Each row was made from one small tree. The marks that hang from a mark follow it in brackets, in the order of their numbers. Every link used is in the known rows. Write each row's tree.
In the rows, zero is written as 100.
Known rows:
z_280(z_525(z_195(z_677) z_429)): 104	99	111	92	99	128	105	143	92	110	122	121	103	131	107	71	68	118	144	128	114	81	99	117	89	73	104	138	102	117	133	120	114	113	103	96	93
z_677(z_195(z_525(z_429)) z_252(z_612)): 118	107	103	93	81	107	108	124	103	105	128	110	86	103	102	83	71	88	102	112	99	89	139	104	96	51	103	144	109	88	140	94	119	86	112	151	119
z_612(z_252(z_677(z_195(z_525(z_429))))): 100	93	109	98	84	101	107	126	100	98	111	127	89	115	102	92	71	92	98	106	111	75	103	104	92	66	84	150	88	107	135	104	130	107	102	134	111
z_252(z_612 z_677(z_195(z_525(z_429)))): 102	105	106	94	74	105	110	142	104	96	119	121	88	115	105	82	76	82	85	106	119	98	119	95	88	63	96	147	96	102	138	81	123	87	111	136	97
z_730(z_413(z_596)): 75	93	105	91	86	108	101	105	97	98	118	111	126	121	98	99	73	98	118	100	97	116	103	108	84	71	97	139	113	109	144	107	117	101	115	151	100
z_920(z_429(z_525(z_195(z_677)))): 95	96	110	85	94	103	103	130	94	125	108	105	110	138	90	70	84	105	135	114	104	108	98	103	87	77	112	134	99	110	139	106	121	99	129	96	95
z_730(z_413(z_596(z_429))): 71	95	107	93	92	110	103	110	98	97	116	107	130	118	97	100	71	101	121	98	93	118	100	106	87	68	95	142	120	110	145	110	115	97	108	147	102
z_920(z_429(z_525 z_596)): 85	97	103	94	104	73	102	119	100	121	102	99	109	137	69	67	90	118	108	100	97	98	103	101	93	89	113	144	79	97	151	98	125	98	138	106	109
z_429(z_525): 96	100	100	93	96	107	104	113	98	105	111	109	109	127	85	77	81	104	114	111	93	90	102	108	88	84	104	131	84	97	141	102	113	102	118	112	98
z_195(z_525 z_677(z_252(z_612))): 115	103	108	91	74	114	111	135	99	121	125	109	100	113	93	80	73	85	122	120	103	78	103	109	98	67	92	137	109	106	149	88	115	92	99	123	109
z_21(z_280(z_525)): 88	100	108	102	95	146	106	108	103	95	109	122	119	118	84	75	81	108	117	109	96	99	123	117	97	70	95	136	110	97	151	102	117	101	88	109	102
z_195(z_677(z_252(z_612))): 110	101	104	87	79	124	109	131	98	117	122	111	104	112	97	78	72	80	125	122	107	61	97	104	99	69	104	147	93	97	145	100	115	90	104	105	122
z_730(z_413): 90	92	102	91	95	115	99	107	97	101	118	116	121	118	108	93	71	95	116	100	99	112	107	103	86	66	94	159	111	107	141	106	116	104	115	134	102
z_429(z_596): 82	90	103	100	95	107	105	113	98	103	111	106	113	125	80	73	80	114	102	103	96	79	96	109	97	83	100	155	75	95	152	104	114	97	123	113	106
z_252(z_612 z_677): 94	98	100	92	77	114	109	140	104	97	118	117	97	119	96	80	81	81	94	108	126	81	100	91	92	75	99	158	93	100	144	85	119	84	111	109	100
z_525(z_195): 92	81	107	93	86	143	105	124	92	100	121	108	113	124	103	77	75	106	132	117	104	92	99	110	88	61	99	146	104	111	137	113	106	96	114	109	83
z_612(z_252(z_677(z_195(z_525)))): 98	100	109	98	80	108	108	120	99	97	105	126	90	113	100	94	73	93	99	107	110	71	103	104	94	67	82	152	85	107	141	100	130	106	98	137	108
z_413(z_596(z_429) z_730): 65	104	108	92	85	130	111	121	95	105	128	101	119	120	82	87	72	110	120	99	85	100	94	113	94	76	105	114	113	103	139	112	121	92	98	155	107
z_413(z_730): 87	101	100	90	90	135	107	115	94	109	132	111	110	120	96	78	72	99	111	102	91	94	101	109	93	73	102	134	104	105	134	106	121	102	102	141	107
z_429(z_525 z_596(z_413) z_920): 86	109	96	91	105	68	105	118	95	108	97	107	112	141	61	70	87	120	107	104	79	101	84	99	104	97	100	102	62	99	152	107	119	88	124	88	107
z_195(z_525(z_429(z_596)) z_677(z_252)): 113	84	107	94	87	89	110	139	97	119	122	110	106	123	92	75	71	104	129	114	93	81	94	115	100	73	92	141	94	102	142	103	118	105	111	124	113
z_920(z_429(z_525(z_195) z_596)): 83	93	108	92	102	81	102	127	95	118	104	100	108	141	74	67	89	124	122	105	98	104	99	101	90	82	115	140	88	102	149	106	122	97	141	97	96
z_21(z_280): 85	83	106	99	87	151	105	103	103	94	111	116	127	117	82	77	82	91	111	102	92	105	118	113	96	65	94	140	109	97	147	97	114	94	100	112	101
z_413(z_596(z_429(z_525 z_920)) z_730): 67	108	104	88	90	107	111	122	94	113	124	104	117	131	74	85	77	112	112	101	73	110	90	109	96	86	108	89	107	102	137	112	125	89	100	140	108
z_280(z_21 z_525): 91	117	98	102	108	140	109	128	98	113	118	116	103	131	98	78	71	133	133	131	118	68	114	116	99	84	101	152	95	101	140	119	111	114	113	122	106
z_252(z_612 z_677(z_195(z_525))): 99	111	108	94	70	111	111	137	104	96	114	118	87	113	104	84	77	83	83	106	119	97	117	94	88	63	92	148	93	100	144	79	123	84	105	135	95
z_252(z_612 z_677(z_195)): 96	110	106	92	74	119	109	134	103	93	112	120	92	112	105	82	77	79	86	108	123	87	115	90	89	65	101	153	83	96	141	87	122	82	110	125	102
z_525(z_195 z_429(z_596)): 90	70	107	95	99	114	102	136	92	101	124	110	114	134	94	67	76	117	128	109	102	93	95	108	92	67	106	150	98	106	135	118	109	104	133	101	86
z_677(z_195(z_525)): 97	99	109	97	81	125	106	108	99	102	116	110	102	112	104	84	71	100	98	107	94	107	125	116	87	60	91	140	91	105	142	95	114	98	105	154	98
z_21(z_280(z_525(z_195 z_429(z_596)))): 85	91	111	102	102	136	105	123	99	93	111	124	118	127	83	69	81	120	128	108	99	107	117	114	96	66	102	138	114	99	147	110	116	105	99	98	91

Which tree is each row?
86	95	107	104	102	127	105	115	104	95	111	123	119	124	79	71	82	116	113	104	96	98	119	116	99	74	101	138	107	93	150	104	120	106	99	106	106 -> z_21(z_280(z_525(z_429(z_596))))
119	95	105	90	80	105	110	143	100	120	133	112	102	117	97	76	71	85	127	119	105	79	105	109	98	66	94	136	112	105	140	92	117	99	107	122	113 -> z_195(z_525(z_429) z_677(z_252(z_612)))
118	92	102	91	84	105	108	116	99	111	122	110	95	111	103	83	68	97	110	112	82	92	132	112	99	57	97	130	93	89	133	109	119	87	107	151	123 -> z_677(z_195(z_525(z_429(z_920))) z_252)
78	103	96	89	97	91	107	120	94	110	113	107	114	134	72	71	80	116	105	97	79	101	83	101	108	88	96	111	75	106	147	108	123	87	113	113	115 -> z_429(z_596(z_413(z_730)) z_920)
102	79	106	93	86	86	107	138	97	126	122	117	110	135	90	71	76	103	109	110	91	93	89	116	100	82	88	123	87	117	140	95	120	105	109	109	104 -> z_195(z_525(z_429(z_596 z_920)) z_677)
115	70	105	80	90	119	105	145	90	122	129	120	111	134	107	71	69	94	144	125	94	84	90	108	98	64	105	124	98	112	123	124	113	91	112	88	107 -> z_525(z_195(z_677(z_252)) z_429(z_920))
107	107	108	86	88	116	108	136	92	110	115	113	102	125	89	76	79	95	136	124	101	84	93	100	89	71	109	127	101	100	141	105	113	94	114	89	91 -> z_429(z_525(z_195(z_677(z_252(z_612)))))
72	100	112	91	96	106	103	118	93	96	113	110	127	124	95	99	73	107	133	103	92	128	96	104	82	67	100	130	125	111	143	116	114	98	113	137	87 -> z_730(z_413(z_596(z_429(z_525(z_195)))))
111	114	102	90	81	125	108	114	101	102	120	113	90	99	99	83	72	85	105	114	102	74	133	99	95	53	110	151	92	81	143	101	117	78	111	136	125 -> z_677(z_195 z_252(z_612))
74	91	107	91	89	107	109	126	95	106	112	102	119	132	75	84	81	113	120	111	86	104	91	113	93	80	105	101	99	104	143	116	112	82	108	114	95 -> z_413(z_596(z_429(z_525(z_195) z_920)))
113	82	107	85	87	127	106	148	93	113	132	116	106	124	108	72	68	89	146	125	111	80	95	104	93	56	109	143	111	108	130	115	110	97	117	91	100 -> z_525(z_195(z_677(z_252(z_612))) z_429)
79	118	104	90	100	130	111	127	95	96	120	95	120	116	88	81	68	106	134	101	87	104	89	96	100	66	93	127	110	115	138	114	113	88	99	128	109 -> z_596(z_413(z_730) z_429)
94	99	108	96	83	113	107	118	99	95	104	128	92	113	101	94	73	90	100	108	111	65	99	101	94	68	89	156	78	103	139	108	129	103	99	128	114 -> z_612(z_252(z_677(z_195)))
93	66	102	91	98	100	101	138	92	111	123	117	111	141	90	65	79	116	116	110	94	96	93	109	97	73	106	130	91	108	133	119	113	93	128	88	94 -> z_525(z_195 z_429(z_596 z_920))
107	92	109	86	80	139	108	139	91	112	122	113	105	119	103	78	72	90	141	126	109	77	93	104	93	57	105	144	106	109	140	109	110	89	108	94	95 -> z_525(z_195(z_677(z_252(z_612))))
87	94	97	94	102	74	104	116	96	116	104	113	107	140	66	68	89	119	92	104	79	90	90	106	101	98	105	113	63	93	149	103	121	90	125	91	107 -> z_429(z_525 z_596 z_920)
101	92	108	96	85	120	105	114	100	103	122	113	100	115	107	81	69	99	100	107	95	108	127	114	87	59	94	137	95	104	134	98	116	102	109	154	100 -> z_677(z_195(z_525(z_429)))
90	112	103	100	107	151	110	138	93	109	119	119	104	136	102	77	71	138	149	137	121	76	110	114	96	76	101	150	104	110	136	126	107	112	114	112	88 -> z_280(z_21 z_525(z_195))
93	93	104	99	100	134	104	115	104	102	114	127	119	125	83	72	80	106	114	109	92	105	122	116	101	73	96	124	110	97	143	107	120	100	92	102	111 -> z_21(z_280(z_525(z_429(z_920))))
91	83	95	91	103	83	102	126	99	108	117	110	113	136	80	68	77	109	109	101	91	93	93	104	104	83	99	124	75	104	140	111	115	94	128	103	118 -> z_525(z_429(z_596(z_413) z_920))
81	98	104	92	100	84	103	121	101	113	103	94	116	131	73	68	85	114	117	97	103	102	99	99	97	80	104	149	79	105	153	104	122	91	136	112	114 -> z_920(z_429(z_596(z_413)))
99	96	109	94	77	115	111	126	99	95	106	114	98	118	109	86	72	94	100	109	103	103	111	105	86	68	88	145	79	104	135	95	120	90	103	145	95 -> z_252(z_677(z_195(z_525)))
92	71	95	93	102	87	101	124	100	115	122	115	112	136	84	67	78	108	95	102	91	88	97	110	102	84	104	135	76	100	137	108	118	97	127	101	118 -> z_525(z_429(z_596 z_920))
83	125	98	85	105	101	110	129	94	107	114	100	118	128	78	80	74	111	128	101	73	116	84	94	104	78	97	94	101	111	136	114	118	84	101	112	111 -> z_596(z_413(z_730) z_429(z_525 z_920))
85	96	107	98	102	95	105	124	91	101	104	109	107	136	74	70	85	126	118	109	91	94	89	105	90	83	109	132	82	98	147	111	113	100	129	94	79 -> z_429(z_525(z_195) z_596)
86	98	112	101	94	155	106	116	98	92	109	123	119	121	89	74	80	113	129	112	99	105	120	115	93	64	97	134	118	103	148	109	115	100	89	104	87 -> z_21(z_280(z_525(z_195)))
97	96	108	99	90	104	105	115	100	102	117	111	101	118	99	78	73	109	96	103	93	104	124	112	89	64	95	139	87	102	139	97	118	102	115	148	101 -> z_677(z_195(z_525(z_429(z_596))))
92	96	106	100	100	141	104	114	105	95	115	124	119	121	87	72	79	106	118	108	97	101	124	116	96	70	96	136	113	96	144	104	117	106	95	109	106 -> z_21(z_280(z_525(z_429)))
83	96	97	92	96	88	105	119	97	107	104	106	116	133	72	71	82	114	104	102	85	92	86	102	107	87	94	121	65	106	153	106	116	85	121	99	115 -> z_429(z_596(z_413) z_920)
